Each row was made from one small tree. The marks that hang from a mark follow it in brackets, in alphabetical order. Every link used is in the known rows. Write each row's tree.
Known rows:
rasi[fiba[nuvadav[zudi] rivo[nudav]]]: [-1.29 -1.56 -5.08 -2.08  0.57 -3.90 -3.98 -1.70  1.60  0.62 -1.81  5.92
 -0.42 -0.41 -2.13  2.57  0.67 -1.13 -3.70  1.72 -2.62 -3.15  0.15]
nudav[rasi[fiba[nuvadav rivo visalov[mobo]]]]: [ 0.59  0.41 -4.73 -3.68  2.09  1.32 -5.95  0.73  2.21  1.68 -1.74  3.63
 -1.41  2.60  3.10  0.65  0.15  1.54 -1.18  3.22 -2.39 -3.58  1.03]
nuvadav[fiba zudi]: [-0.28 -3.59 -1.77 -0.94 -0.43 -2.47 -4.45 -2.09  1.24  0.17 -1.55  4.33
  1.72  0.82  0.63  2.00 -0.35  1.65 -4.58 -1.28 -4.08  0.29  0.05]
nudav[rasi[fiba[nuvadav rivo]]]: [ 0.07  1.41 -4.38 -2.94  0.86 -0.82 -6.28  0.63  1.25 -0.84 -2.44  5.57
 -1.51  2.04  2.37  1.62 -0.54  0.52 -0.77  3.26 -1.43 -4.18  0.44]
zudi[nuvadav[fiba[rivo]]]: [-0.63 -3.39 -1.75  0.30  1.44 -3.01 -3.09  0.28  1.36 -0.08 -2.07  5.52
  0.55  1.93  0.15  1.09 -0.14 -0.39 -3.19 -2.86 -3.34  0.36 -0.15]
nudav[rasi[fiba]]: [ 1.00  1.01 -3.06 -2.89  0.16 -0.01 -5.41  2.34  0.22 -0.54 -2.72  3.32
 -1.00  2.38  3.12  0.58 -1.07  0.89  0.20  2.18 -0.45 -2.86  0.09]
nudav[rasi]: [ 1.31  1.74 -2.81 -2.57  0.48  0.69 -4.39  1.36 -0.17  0.29 -0.66  1.99
 -1.95  2.14  4.24  0.92 -2.86  2.32  1.69  2.72  0.33 -3.33  0.47]
rivo[fiba]: [ 0.90 -0.15 -3.31 -2.79  0.86 -0.06 -3.12  4.24 -0.83  3.32  0.16  0.43
 -0.62 -0.73  0.64  1.51  0.08 -0.24  1.68  5.10 -2.15 -2.23 -1.07]
rasi[fiba[rivo[nudav] visalov[mobo]]]: [-0.73 -2.91 -5.55 -3.31  3.30  0.76 -0.89  2.28  1.22  4.55 -0.43  0.22
 -1.55  1.01  0.15 -0.42  1.05 -1.62 -1.62  0.41 -2.49 -1.24  0.32]
zudi[nuvadav rasi[fiba[rivo visalov[mobo]]]]: [-0.27 -4.51 -4.16  0.64  2.67 -4.27 -5.72 -1.71  3.03  2.34 -2.97  2.38
 -0.25  3.58 -2.55  0.16  0.62  1.27 -2.89 -3.46 -4.48 -0.76 -1.10]
rasi[fiba[nuvadav visalov]]: [ 0.14 -1.46 -1.64 -3.64 -0.21  2.05 -4.17  1.82  1.74  2.72 -1.65  3.08
  0.74  0.45  0.77 -0.47  3.38  0.08 -4.60  3.35 -3.62 -1.24  0.21]
visalov[fiba]: [ 1.56  0.05 -3.28 -2.25  1.18  2.41 -1.92  2.88 -1.94  1.92  0.85  0.71
 -2.32 -1.74  2.84 -0.72 -1.42  0.87  3.11  4.47  1.00  0.08 -0.70]
nudav[rasi[fiba[nuvadav[zudi] rivo visalov]]]: [ 0.30  0.47 -4.23 -3.14  1.21  0.23 -6.56 -0.47  1.97  1.01 -1.90  5.34
 -1.03  2.31  2.74  1.94  0.24  1.63 -1.93  3.25 -2.69 -3.47  0.36]
fiba[rasi rivo[nudav] visalov]: [-3.50 -1.09 -7.16 -2.86  3.35 -0.15  0.70 -2.89  0.74  4.39  2.46  0.59
 -5.63 -0.90  0.02  2.83 -2.79  0.89 -1.03  3.00 -1.51 -4.16  0.26]
rivo[fiba nudav[rasi]]: [ 0.88  2.14 -7.86 -3.74  1.47 -1.38 -3.77  2.57 -0.63  2.40  0.53  3.32
 -2.84 -0.30  1.89  3.70 -3.63 -0.13  3.53  6.81  0.29 -5.35 -1.30]
rasi[fiba[nuvadav rivo]]: [-1.20 -1.10 -3.40 -2.42  0.71 -1.77 -3.88  0.90  1.28  0.40 -2.10  4.88
 -0.39  0.10 -1.09  0.89  2.11 -1.77 -3.27  2.03 -3.00 -2.47  0.31]
rasi[fiba]: [ 0.05 -1.69 -1.64 -2.34 -0.35 -0.58 -2.73  3.42 -0.15  0.82 -2.51  1.56
  0.34  0.55  0.02 -0.60  1.34 -1.23 -1.87  0.57 -1.59 -0.74 -0.28]
nuvadav[zudi[rasi[fiba]]]: [ 0.18 -2.99 -2.88 -0.08 -0.50 -4.88 -5.66 -3.69  1.22  1.22 -2.01  1.62
  0.45  1.18 -2.06  1.93 -0.90  2.72 -2.52 -1.12 -2.95 -1.54 -0.89]
visalov[fiba[nuvadav] mobo]: [ 2.61 -0.92 -5.07 -3.02  2.57  2.66 -3.57  0.17  0.50  3.72  0.91 -0.94
 -1.37 -1.67  1.75 -1.92 -1.07  3.67  1.86  4.92 -0.40 -0.78  2.01]
zudi[rasi]: [-0.14 -1.10 -3.27 -0.57  0.67 -2.30 -4.28 -1.14  0.46  1.34 -0.30 -0.14
 -2.14  1.40 -0.36  0.50 -2.14  1.79  0.12  0.40 -1.59 -2.76 -1.28]
rasi[fiba[nuvadav rivo[nudav]]]: [-1.51 -0.84 -5.07 -2.67  0.92 -2.52 -3.21  0.29  1.22  0.53 -1.57  5.52
 -1.19 -0.38 -1.42  1.65  0.84 -2.27 -2.91  2.43 -2.05 -3.41  0.07]

Write each row's tree:
[-1.61 -1.42 -7.16 -2.16  2.95 -1.68 -4.08 -6.37  3.37  4.86  2.48  4.73
 -2.83 -0.07 -0.61  3.89 -0.84  2.15 -3.57  3.67 -4.09 -4.52 -0.12]
fiba[nuvadav[zudi[rasi]] rivo[nudav] visalov]
[ 0.42  0.94 -7.33 -2.31  2.24 -0.82 -4.20 -2.43  0.06  1.22  1.21  5.88
 -3.42 -2.09  1.60  2.65 -2.63  1.50  1.77  6.11  0.23 -2.95 -0.21]
visalov[fiba[nuvadav[zudi] rivo[nudav[rasi]]]]
[ 1.38  0.59 -3.72 -3.90  0.99  2.03 -6.38  1.07  1.98  1.64 -2.03  2.98
 -0.55  2.55  3.61  0.09  0.19  2.51 -1.46  3.59 -2.06 -3.18  1.14]
nudav[rasi[fiba[nuvadav visalov[mobo]]]]
[-1.52 -1.24 -5.97 -1.08  1.18 -4.36 -5.60 -2.28  1.75  0.33 -1.80  3.84
 -2.23  1.02 -2.42  1.71 -0.64 -0.36 -2.06  1.06 -2.66 -4.14 -1.32]
zudi[rasi[fiba[nuvadav rivo[nudav]]]]
[ 0.10 -3.88 -4.09 -0.42  1.44 -3.71 -5.11 -3.96  2.10  3.23 -1.19  0.24
 -0.07  1.72 -1.91  1.49 -0.49  3.05 -2.51 -1.51 -3.87 -1.38 -0.39]
nuvadav[zudi[rasi[fiba[rivo visalov[mobo]]]]]
[-1.23 -1.32 -2.78 -2.92 -0.75  0.00 -5.00 -6.91  2.84  3.64  0.41  2.61
 -0.96 -1.16 -0.43  2.67 -0.02  6.16 -6.04  5.15 -4.24 -3.58  1.69]
fiba[nuvadav[zudi] rasi visalov]
[-1.46 -3.75 -3.33 -0.56  1.25 -3.47 -3.82 -2.64  1.49  0.24 -1.07  5.08
  0.47  0.87  0.08  2.83 -0.39  0.29 -4.23 -1.81 -4.55 -0.30 -0.10]
nuvadav[fiba[rivo] zudi]
[ 1.05  1.20 -3.14 -3.85  0.24  1.88 -6.48  1.30  1.58  0.81 -2.13  4.39
 -0.67  2.28  3.70  0.71  0.34  1.81 -1.67  4.04 -1.83 -3.24  0.36]
nudav[rasi[fiba[nuvadav visalov]]]
[-1.51 -0.23 -2.76 -3.68 -0.19  2.02 -3.91 -4.07  2.29  3.38  0.75  1.97
 -2.06 -1.17  0.60  1.42  0.25  4.59 -4.92  6.06 -3.43 -3.89  1.56]
fiba[nuvadav rasi visalov]
[-0.75 -3.61 -3.78  1.38  1.44 -6.36 -6.01 -1.87  2.17 -0.20 -3.79  4.40
 -0.34  2.96 -3.25  1.17  0.00  0.20 -2.51 -3.50 -3.54 -1.33 -1.74]
zudi[nuvadav rasi[fiba[rivo]]]
[-0.63  0.67 -4.46 -3.08 -0.34 -1.70 -5.33 -0.34  0.60  1.94 -0.68  2.89
 -1.16 -2.10 -1.44  3.05 -0.12  1.94 -1.02  7.66 -3.15 -4.70  0.02]
rivo[fiba[nuvadav rasi]]
[-1.07  0.71 -7.08 -1.90  1.71 -4.17 -4.55 -5.82  2.12  1.01  0.90  7.00
 -2.68 -0.33 -0.12  4.76 -3.00  1.67 -1.65  3.78 -1.57 -5.90  0.97]
fiba[nuvadav[zudi] rivo[nudav[rasi]]]
[-0.08 -0.01 -7.48 -1.52  2.28 -1.90 -4.16 -3.35  0.21  1.53  1.33  5.21
 -3.45 -2.38  0.02  2.55 -2.41  1.35  1.29  5.31 -0.44 -2.73 -0.84]
visalov[fiba[nuvadav[zudi[rasi]] rivo[nudav]]]
[-3.70 -0.34 -7.30 -1.60  2.18 -4.17  0.23 -3.39 -0.21  0.97  0.98  1.92
 -5.58 -1.56 -1.86  3.52 -4.56  0.09  0.16  1.96  0.07 -5.20  0.46]
fiba[rasi rivo[nudav]]
[-3.26 -2.68 -4.08 -2.47  2.22  0.76 -2.30 -0.70  1.50  1.45 -0.28  3.54
 -2.27  0.58  1.42  1.45  0.16 -0.04 -4.31  0.92 -4.62 -1.18  0.04]
nuvadav[fiba[rasi rivo visalov]]
[ 0.69 -4.14 -1.17 -0.68  1.50 -0.13 -3.36  0.60  2.08  2.32 -1.66  2.89
  1.44  2.44  1.30 -0.53  0.59  1.57 -3.89 -2.48 -3.92  1.34  0.59]
zudi[nuvadav[fiba[visalov[mobo]]]]
[ 1.51 -1.87 -6.39 -2.23  4.90  1.90 -1.10  1.63 -0.42  4.28  1.58 -2.51
 -3.10 -0.97  1.64 -1.69 -1.91  1.46  4.16  2.43 -0.02 -0.15  1.29]
visalov[fiba[rivo] mobo]
[-0.28 -1.23 -7.60 -3.51  5.68  2.45 -0.19  0.03  1.59  6.46  2.96 -1.12
 -4.26  1.68  3.05  0.62 -2.47  1.01  1.38  1.82 -1.40 -3.16  1.19]
fiba[rivo[nudav[rasi]] visalov[mobo]]
[ 1.44  0.03 -3.56 -3.61  1.40  2.14 -5.05  2.48  1.14  1.94 -1.93  1.30
 -0.87  2.95  3.85 -0.40 -0.40  1.96 -0.20  2.18 -1.46 -2.36  0.75]
nudav[rasi[fiba[visalov[mobo]]]]
[ 1.51  1.49 -8.70 -5.16  2.61  1.54 -5.24  0.73  1.82  5.45  1.39  2.84
 -2.25 -0.09  2.42  2.95 -1.77  2.22  1.08  8.84 -2.00 -5.75  0.26]
rivo[fiba[nuvadav visalov[mobo]] nudav[rasi]]
[ 1.07  0.67 -2.97 -3.57  0.69  1.93 -5.22  2.71  0.71  1.11 -2.02  2.72
 -1.02  2.69  4.15  0.21 -0.20  1.21 -0.38  2.68 -1.20 -2.39 -0.07]
nudav[rasi[fiba[visalov]]]
[-3.16 -0.80 -5.26 -1.12  0.57 -5.43 -4.58 -8.27  2.26  0.25 -0.27  5.05
 -2.60 -1.75 -3.20  4.59 -1.85  3.57 -4.21  3.36 -3.38 -5.44  1.72]
fiba[nuvadav[zudi] rasi rivo]
[ 0.09 -1.68 -1.83 -2.21 -1.35 -2.27 -5.29 -0.57  1.44  0.47 -2.90  4.36
  1.58  0.00 -1.20  0.94  1.99  0.63 -4.53  1.94 -3.07 -1.74  0.46]
rasi[fiba[nuvadav[zudi]]]
